Known rows, with every way that one mark hangs from another:
K_192[K_847[K_854[K_706[K_452]]] K_908[K_144 K_247 K_973]]: [-11.3   6.8  10.8  -6.5  -0.3 -12.9  -1.6   7.2   5.9  14.7   5.4   8.9
  17.8 -14.6   8.9 -18.2 -26.9  13.0  -2.4  -4.3   2.6  -8.8  12.3  -3.2
 -18.5   2.4   0.7   5.1   2.8 -12.0   5.4  -2.9   7.3]
K_144[K_908[K_192 K_247 K_973]]: [ -5.8   1.7  -1.3 -15.3  12.7   0.4   0.0 -19.4  -1.9   3.7  12.9  12.1
   0.5   4.1   8.4  -0.7 -14.3   7.3  -1.4   7.3  -6.0 -12.3   6.3  -6.6
  18.6   9.3  -6.6  25.4   0.5  -7.5  15.3   0.5  -5.9]
K_802[K_847[K_192[K_908[K_247]] K_854[K_706] K_973]]: [-15.2   0.9  -4.5  34.9   4.0  -4.1   0.1   2.8   2.3   5.4  14.4  -0.8
   5.4   3.8  -0.8  -5.4   8.4   5.1  30.3  10.0  -2.2  -9.6  -1.8 -12.5
  -4.1   2.8   4.3   0.4  -3.8   9.1  -6.2  -3.7  -7.0]
K_802[K_847]: [-16.8 -17.1  -1.0  21.4  10.5  -6.9   0.7  14.9  -8.6   0.0   9.0  12.1
   0.7   0.4 -10.4   0.4 -11.7   0.6  15.9   2.9  -0.8 -15.9  -6.8 -12.3
  11.5  11.7   1.2   8.0   4.0   5.1   2.3  10.6  -7.3]
K_706[K_802[K_847] K_854]: [-12.3 -23.7   5.8  36.3  13.1 -10.8   2.0   1.4  -8.5   8.5   8.5   8.2
  -0.7   7.6 -19.0  11.0 -21.8  -7.1   4.5   7.4  -1.6 -11.7 -22.8  -0.7
  27.7   5.8  -0.1  -2.3   1.9  12.7  20.4 -11.8 -15.2]
K_192[K_847[K_802 K_854 K_973] K_908]: [ -8.1  -7.0   5.8   8.5  20.1  -6.6   1.5  -2.2   3.0   3.2   3.2 -19.8
   2.0 -15.7  -3.1  -4.8  33.2  15.9   5.4  -0.1  10.1 -19.6   3.6 -16.2
 -35.3   2.2  -1.9   3.9   1.1  -6.8   6.8 -11.0 -21.7]
K_706[K_452 K_802[K_847]]: [-17.2 -25.6   1.4  19.7   4.9   4.8   1.5  -8.2  -7.7  -1.3   3.2  15.1
  -6.9   4.8 -11.3   1.1 -36.0  -0.9  -1.4   4.8  -1.3 -17.2 -26.3   7.4
  23.2   8.4  -1.2  -7.2   2.3  12.1  12.8  -2.0  -3.8]
K_854[K_706[K_452 K_802[K_847[K_973]]]]: [-20.3 -13.3   2.3   2.3  -0.3   2.8  -1.5  -1.8  -3.5  11.3   5.9  21.2
  -8.8   8.1 -14.9  -2.5 -27.6  -0.5   2.1   6.0  -2.0 -11.1 -16.9   5.8
   7.4   2.6   2.8  -7.6  -4.0   4.1   7.0  -2.2  -2.9]
K_144[K_908[K_192[K_847[K_802]] K_247]]: [ -2.3  -1.6   0.9 -26.7  17.0  -4.5   2.2  -8.0  -2.8   1.2  14.1   5.0
   4.0   9.8   7.0  -2.4  -1.1   6.8  -1.3   5.7   0.7 -15.7   2.5  -7.5
  12.0   9.9  -5.1  26.3   1.5  -6.3  17.2   0.4  -8.4]
K_802[K_847[K_192 K_854 K_973[K_908[K_247]]]]: [-13.2  -3.7  -7.1  44.9   6.3   0.2  -0.8  -6.2  -2.6  -5.1  11.0  -9.3
   7.9   6.5  -4.4  -4.0   6.4   3.6  46.2  10.1  -2.3 -13.6  -7.9 -13.2
   2.7   6.2   1.1  -1.3  -5.2  11.8  -2.6  -2.2  -7.8]
K_847[K_192 K_854[K_706[K_802]] K_973]: [-13.9  10.0  -5.2  31.1   8.0   6.6   0.1 -20.7   5.9   4.7   8.8  -8.5
   3.0  10.0 -15.6  -1.3  22.6   5.1  37.3  11.1  -4.2 -10.0  -7.2  -6.6
 -13.9   1.9  -2.0  -5.5  -9.6  12.4  -2.6 -17.0 -10.8]
K_706[K_452 K_802[K_847[K_192 K_973[K_908]]] K_854]: [-13.0 -23.5  -0.2  38.2   9.4   5.0   1.4 -26.6  -6.1   1.5   9.0  -0.5
  -6.0   8.6 -14.3   2.9 -34.6  -4.3   5.6  11.0  -1.7 -11.3 -33.2   8.3
  33.4   1.1  -2.0 -16.8  -4.5  16.1  18.0 -19.4 -10.0]
K_144[K_908[K_192[K_847] K_247 K_973]]: [ -3.0   1.0   0.0 -20.0  13.6  -2.7   0.8 -15.4  -0.5   2.9  13.2  10.9
   6.5   2.9  11.2  -5.6 -14.5   8.6  -0.7   3.6  -4.0 -11.9   6.1  -4.8
  11.7  10.5  -6.0  27.5   1.8  -9.7  15.7   2.7  -5.8]
K_847[K_192 K_802 K_854]: [-10.4   2.0  -1.9  13.3  11.5   6.3   3.0 -13.6  -0.3  -4.8   4.3 -18.4
   3.5  -2.1 -18.1   9.1  35.6   5.2  33.1  10.0   1.1 -18.4  -0.2 -16.7
 -22.7   9.1  -3.2  -1.6  -4.3  10.5  -3.1 -17.7 -13.4]
K_802[K_847[K_192[K_908[K_144 K_247]] K_854[K_706[K_452]]]]: [-19.1   0.8  -0.7  18.8  -2.7  -5.3   0.8   9.1  -0.4   4.2  11.7   8.2
   9.2   2.4  -0.4  -7.6 -12.3   1.5  19.7   6.7  -1.9 -10.2  -0.3  -8.9
   1.9   6.2   3.7  -1.7  -1.2   8.1  -7.3  -2.9   3.8]
K_854[K_706[K_452 K_802[K_847[K_192[K_908]]]]]: [-21.3  -9.0   2.3 -10.3  -1.9   1.7   1.7   1.5  -3.0   6.5   8.5  21.5
 -10.3   5.4 -10.7  -5.9 -26.7   0.2  -2.5   5.0  -1.2 -12.9 -15.2   3.8
   9.4   3.4   3.5  -5.2  -4.4   1.9   2.7  -7.1  -2.2]
K_973[K_908[K_144 K_192[K_847[K_802 K_854[K_706]]] K_247]]: [-10.0  12.7   7.1 -11.2  -1.4 -10.7  -5.5  -2.8  -4.8   2.3   5.6  -1.4
  14.5  12.4   0.1  -8.4 -22.1   5.1  28.5   3.1   2.1 -14.4   3.4  -6.4
  11.7   7.2  -1.6   6.3  -3.3 -11.8  10.1   1.9   1.7]
K_452[K_706[K_854]]: [-15.3  -7.6   5.1  12.1  24.2  -3.7  -0.9   5.2  -6.7   4.5  -1.2   5.8
   0.9  -4.1 -18.8   4.0 -14.6   1.0  -0.2   5.6   4.9 -11.6  -8.7  -1.7
   8.5   7.4   0.7  -0.1  -3.2   4.8  24.3   0.9  -6.5]
K_452[K_706[K_802]]: [-14.8  -8.0   3.5   5.6  20.0   0.8  -0.2   0.2  -6.1  -2.6  -4.3  10.6
  -4.4   3.7 -15.0   3.6 -16.9   2.7   5.9   5.3   3.2 -17.4 -13.4   3.4
  10.2  10.4  -0.4   0.5  -2.1   5.6  18.4   3.6  -7.9]
K_144[K_908[K_192[K_847[K_802 K_854[K_706]]] K_247 K_973]]: [ -3.9   2.6   2.1 -22.3   8.6  -1.9  -0.3 -19.4   0.5   8.2   9.9   7.2
   6.8   1.8   8.6  -3.2  -3.1   7.2   2.0   6.2  -3.4 -11.3   9.2  -5.3
  -2.6   8.6  -3.5  20.4  -0.9  -8.9  10.6  -3.4  -7.4]
K_192[K_847[K_802 K_854] K_908[K_247 K_973]]: [ -4.3  -2.7   9.2  -4.2   8.5  -8.9   2.5   2.8   3.2   7.3   4.0  -9.1
  10.1 -19.5   3.4  -6.3   5.1  17.5   4.4  -0.9   6.3 -16.0   9.4 -11.3
 -30.4   3.7   2.2   8.9   3.5  -9.9   9.9 -10.0 -10.2]
K_847[K_192[K_908] K_802 K_973]: [ -5.5   0.5  -7.1   2.8  25.6   8.4   2.4 -20.1   3.0  -1.7  16.4 -18.3
 -13.2  -3.8  -8.6   2.0  30.2  15.0  25.8  12.0   1.3 -18.2  -3.5 -16.7
  -9.9  -0.1  -4.1   3.6  -5.9  -1.4  -0.5 -13.2 -19.7]

Rows:
[-12.6 -10.7  -3.8  34.1   9.2  -6.2  -4.3   3.9  -5.8   2.4  10.9   4.4
   2.6   8.1  -3.6  -4.6 -18.0   3.2  32.9   7.5  -1.7 -13.2  -6.7 -10.6
  16.5   5.2   0.5   2.8  -0.6   2.3   4.7  11.3  -4.3] -> K_802[K_847[K_973[K_908[K_144 K_247]]]]
[-14.4  -5.5   6.8  -1.0   8.4  -8.8   1.1  14.6  -2.1   4.8   1.4   3.6
  13.6  -5.2 -13.2  -8.5   5.7   5.8   9.0  -5.1   5.1 -14.3   0.0  -8.6
 -27.5   9.6   0.5   8.2   0.7  -1.3   7.5  -0.8  -6.6] -> K_192[K_847[K_854[K_706]]]
[-17.5 -12.0  -2.8  53.2   8.1  -3.8  -3.4  -3.4  -5.9  -1.5   3.4  -6.8
   3.7   0.6  -8.1  -0.4   9.3   1.7  34.9   7.3   0.6 -15.8  -6.0 -14.2
  -2.6   6.3   0.5  -4.2  -2.3   9.0   1.7   2.0 -13.5] -> K_802[K_847[K_854 K_973[K_908]]]
[ -7.8  -2.3   3.2  23.2  13.5  -6.9  -3.0  -0.7   0.0   1.3   3.6 -10.1
  17.3   1.2  -6.0 -10.4   3.3   9.1  27.8  -0.7   4.7 -15.1  -1.4  -8.9
 -16.2   5.4  -3.4   4.9  -1.3  -1.5  12.3   0.6  -6.4] -> K_192[K_847[K_854 K_973[K_908[K_144 K_247]]]]
[-18.3  -5.4  -2.7  28.8   6.5  -5.4   3.7   8.0  -2.9  -5.3  10.0  -1.5
   5.2  -3.3  -3.3  -3.0   8.6   3.0  22.5   5.2  -0.2 -16.7  -2.1 -16.4
  -1.3   9.9   1.2   3.3   0.7   9.2  -6.8  -2.7  -9.1] -> K_802[K_847[K_192[K_908] K_854]]
[ -7.8  -4.3  -1.9 -16.1  22.5  -2.6   0.7 -15.9  -2.3  -2.8  11.7   3.8
  -0.8   5.5   4.1  -4.6   9.3   5.3  -2.8   3.0   0.6 -17.7   1.4  -9.7
   7.9  11.6  -9.9  22.3   0.3  -6.5  11.5   2.0 -14.6] -> K_144[K_908[K_192[K_847[K_973]]]]
[-13.4   2.7   3.1   2.7   6.2  -6.2  -4.1   6.2  -8.2  -2.3   6.1   4.8
   5.5  10.0  -6.6  -6.9 -31.2   4.1  27.4   3.8   1.7 -17.6  -1.5  -7.3
  22.5   5.3  -3.3   6.8  -4.0  -8.3  16.2   4.4   3.0] -> K_973[K_908[K_144 K_247]]
[-17.6 -22.3   0.2  40.6   2.5   7.7  -1.3 -22.2  -4.8  -2.5  -1.1   1.3
  -5.4   5.8 -10.0   0.6 -22.0  -0.4  12.3   8.1  -0.2 -17.7 -25.4   5.6
  15.6   5.3  -2.0 -16.0  -2.3  13.9  12.3  -8.0  -8.8] -> K_706[K_452 K_802[K_847[K_854 K_973[K_908]]]]
[-13.1 -28.6   3.3  45.4  11.0   1.1   0.5 -19.4  -5.9   9.6   7.8   5.4
  -4.5   5.8 -16.6   7.3 -36.3  -4.4  -5.1   9.7  -1.7  -9.1 -31.1   9.6
  30.6   1.2  -1.4 -14.9  -0.3  17.0  22.9 -14.9  -9.7] -> K_706[K_452 K_802[K_847[K_973]] K_854]
[ -8.3  11.0   5.8  -2.5   6.1  -9.2  -6.4 -15.4   2.8  12.9   6.0   1.1
  17.5   7.6  -1.8  -6.2 -14.3   6.1  15.0   1.3  -1.7  -8.8   6.2  -3.9
   1.2   9.6  -8.2   3.4   3.5  -4.6  -1.7   5.2   3.2] -> K_908[K_144 K_192[K_847[K_802 K_854[K_706[K_452]] K_973]]]
[-16.6  -2.3   6.3   9.3   3.6  -1.2  -1.4  -1.5  -2.8  11.1  -2.7  -5.3
  -0.1  -4.1 -23.1  11.3  27.9   2.2  17.4   7.8   3.6 -15.0   4.0 -12.9
 -30.9   5.3   1.9  -7.1  -3.3   2.9   2.2 -12.8 -13.6] -> K_847[K_802 K_854[K_706]]
[-14.6  -9.5   1.5  29.8  17.4  -0.3  -2.1  -1.8  -4.3  -0.4  -5.0   5.1
  -0.8   4.3 -11.4   2.3 -11.0   1.2  16.3   8.0   2.5 -15.4 -14.2   1.7
   6.2   9.6   1.6  -7.1  -2.7  11.7  13.6   4.6  -9.0] -> K_452[K_706[K_802[K_847[K_854 K_973]]]]
[ -6.6  -1.7   5.0   6.7   9.0  -6.2  -4.1  -2.7   0.6   8.3   3.0 -11.2
  11.5   1.6  -9.6  -6.7  11.8   8.5  28.9   2.9   5.8 -13.7   1.6  -9.5
 -30.1   2.8   0.0  -1.1  -4.5  -4.5   6.7  -4.7  -8.3] -> K_192[K_847[K_802 K_854[K_706] K_973[K_908[K_144 K_247]]]]
[ -5.1   6.3  -1.6 -16.7  12.5   2.5   2.2  -9.4   2.2   3.1  15.4  -3.1
  -2.4  -4.0  -2.6  -1.8  -3.7  12.8  21.6   9.6  -2.2 -15.8   5.2 -12.8
  -0.7   4.3  -2.9   9.0  -1.8  -6.1  -2.6  -9.3  -4.2] -> K_847[K_192[K_908[K_144 K_247 K_973]] K_802]
[  1.9  16.6   6.9   4.3   6.2 -14.3  -5.6  -3.6   4.6  16.4  13.5  -0.6
  28.6  15.7   5.2  -4.1 -24.2  10.2  27.0   4.4  -3.0  -5.1   8.6  -3.1
  11.4   7.9  -4.6  12.9   6.4  -2.9   9.9   7.9   9.5] -> K_908[K_144 K_192[K_847[K_802 K_854 K_973]] K_247]
[-16.7   9.1  -5.6  28.2   7.0  11.2  -1.0 -22.0   6.1   4.7   8.4  -7.9
   3.6   4.5 -14.0  -5.4  16.4   6.9  29.5   9.4  -2.6  -8.9  -5.0  -6.0
 -18.1   0.7  -2.0  -8.3 -10.0  10.9  -1.6 -14.1  -4.9] -> K_847[K_192 K_854[K_706[K_452]] K_973]
[-13.5   5.0  -5.6  16.6   5.4  16.1  -3.9 -36.8   2.3  -1.6   2.7 -25.7
  -5.4   3.1 -15.8   0.1  32.6   6.7  43.4  15.6   1.9 -15.7  -5.8 -10.0
 -27.4  -2.2  -1.1 -18.7 -16.2   5.2  -5.4 -23.2 -15.5] -> K_847[K_192 K_802 K_854[K_706[K_452]] K_973[K_908]]
[-21.0 -11.0  -2.2  41.5   1.6  -0.8  -4.6  -5.5  -4.3   3.3   2.7  -0.5
   1.5   1.7  -8.6  -3.9   0.4   0.4  28.8   7.6   0.6 -12.3  -7.0  -9.4
  -5.0   4.0   2.7 -10.7  -5.0   7.2   0.2   0.4  -9.1] -> K_802[K_847[K_854[K_706[K_452]] K_973[K_908]]]
[-14.8  -5.2   8.2  -0.1  15.2 -12.0   3.8  14.4  -0.2  -2.8   2.2  -6.4
   7.8 -17.1  -1.5 -10.3  16.8  11.9  -5.7  -6.7   9.7 -20.5   3.8 -14.3
 -23.6   7.1  -1.5  11.1   3.9  -6.8   9.7  -6.9 -13.7] -> K_192[K_847[K_854] K_908]
[ -7.7 -11.1   6.5   2.6  14.9  -6.4   1.6   5.9  -3.0   0.9   0.4  -9.0
  11.5  -9.6 -14.9   0.0  19.1   7.9  14.4  -1.9   7.2 -19.1   0.2 -12.3
 -31.2  10.6  -1.2   6.1   2.8   0.3   8.2  -4.0 -13.0] -> K_192[K_847[K_802 K_854]]
[-10.9  16.6   2.6  -2.4  -1.2  -0.3   0.5 -11.3   5.9  10.7   7.9  -7.1
   5.4  -4.2  -4.7  -0.7  11.5   8.2  25.4  11.2  -1.3 -11.3  12.7 -12.3
 -24.6   1.5   0.7  -3.7  -6.1  -1.2 -10.1 -19.9  -3.1] -> K_847[K_192[K_908[K_144 K_247 K_973]] K_802 K_854[K_706]]
[-19.1  -5.0   1.9  -8.3   1.3  -5.1   1.7   9.8  -3.4   7.0  10.6  20.2
  -8.2   7.9 -12.3  -2.2 -13.2  -0.3   7.4   4.4  -1.8 -13.6  -9.8  -2.8
   4.8   5.0   3.8   3.1  -3.6  -0.7   0.8  -4.6  -7.6] -> K_854[K_706[K_802[K_847[K_192[K_908]]]]]
[-12.5  10.6   4.1  -4.8   2.8  -8.2  -5.2  -2.5  -6.9  -1.8   8.0   3.7
   8.8  13.2  -0.8  -6.1 -31.8   5.1  26.4   4.4  -0.2 -15.6   0.0  -7.0
  32.0   7.9  -4.9  10.9  -1.4 -10.5  13.2   6.0   3.0] -> K_973[K_908[K_144 K_192 K_247]]
[-15.3   2.6  -5.3  35.8   0.6  -2.6  -3.5  -2.3  -0.9   2.3  11.9  -1.6
   9.6  11.4  -3.1  -8.2  -1.5   1.2  45.9  10.6  -3.1  -9.7  -3.4 -11.2
   0.9   4.2   2.4  -4.7  -7.0   8.6  -7.4  -0.2  -2.0] -> K_802[K_847[K_192 K_854[K_706] K_973[K_908[K_144 K_247]]]]
[ -3.4  19.1   4.7  -0.2  -1.1  -9.9  -6.0 -10.2   2.4  17.2  13.3  19.3
  21.4   6.8   6.6  -4.9 -57.5  10.2  20.3   3.5 -12.3  -3.0  12.3   0.1
  32.1   9.7  -5.0  18.5   6.7  -9.5   6.9  13.2  15.8] -> K_908[K_144 K_192 K_247 K_973]
[-15.2 -12.4   2.1  10.8  17.3  -1.1  -0.8   5.4  -7.3  -2.5  -2.5  12.3
  -3.3   4.6 -12.4   2.4 -19.9   0.7  10.3   6.6   2.6 -16.5 -15.4   3.1
  12.9  11.6   1.7  -1.5  -1.1   8.5  13.2   7.6  -7.3] -> K_452[K_706[K_802[K_847]]]
[-18.6  -5.6   6.5   6.9   1.7   3.7  -2.2  -7.1  -3.0  10.5  -3.6  -4.3
  -1.5  -4.3 -22.3   9.1  18.6   2.6  12.0   8.1   3.7 -15.0   0.3  -7.8
 -29.6   4.4   1.8 -12.2  -4.2   4.3   5.2 -13.7  -9.5] -> K_847[K_802 K_854[K_706[K_452]]]
[-10.7  10.0  -2.0  -7.7  13.5  -2.9   3.8   7.0   1.1  -2.7  18.4   5.3
   2.3   3.1  -0.4  -7.9 -13.8  10.3  15.1   4.4  -1.5 -15.2   1.4 -11.4
  15.9   5.9  -3.6  15.1  -0.5  -3.2   4.0  -3.8   2.6] -> K_847[K_192[K_908[K_144 K_247]]]
[ -7.6  -0.6   7.2  11.1  19.1 -11.4  -1.3  -2.0   4.4   7.1   4.0 -14.6
   8.4 -13.9   1.0  -8.6  19.2  13.3   8.7   0.0   8.0 -16.9   9.0 -15.1
 -28.3   2.8  -5.1   0.7   2.5  -7.9   3.7  -6.1 -12.1] -> K_192[K_847[K_802 K_854 K_973] K_908[K_144]]
[-13.3  -1.8   7.0   7.8  13.4  -9.6   1.2   3.5   4.0   6.1   4.6  -6.2
   3.6 -10.4  -1.3 -10.7  17.1  12.5   0.8  -2.4   7.5 -16.1   0.1  -9.5
 -25.8   1.5  -0.1   3.8  -0.7  -5.8   8.1  -9.8 -16.7] -> K_192[K_847[K_854[K_706[K_802]] K_973] K_908]
[-10.3   4.8   1.0  36.0  10.9   2.1  -8.3 -32.7  -0.9   3.3  -2.7 -27.4
   3.2   2.3 -10.1   8.9  28.3   6.7  40.9  12.5   2.4 -17.1   3.3 -15.4
 -13.5   3.3  -6.8 -11.1  -5.5   1.4   3.5 -10.5 -18.7] -> K_847[K_802 K_854 K_973[K_908[K_144 K_192]]]
[-15.0 -23.4   7.6  22.5  12.2   2.3   2.4 -17.5  -7.3   7.4   3.5   7.3
  -6.1   3.8 -22.0   7.8 -37.5  -3.4 -15.1   6.0   0.3 -11.9 -28.6  10.7
  29.2   3.0  -3.7 -11.2  -0.1  10.8  30.4 -20.3  -8.0] -> K_706[K_452 K_802 K_854]
[-18.6  -8.8  -1.7  45.5   5.2  -5.3  -3.2   3.6  -2.2   9.9   6.7   3.9
   5.0   2.0 -10.1   0.0   6.4   1.0  27.3   6.8  -1.8  -9.8  -2.6 -12.0
  -8.4   5.3   3.2  -3.3  -1.4   9.6  -1.6   3.4  -9.6] -> K_802[K_847[K_854[K_706] K_973]]
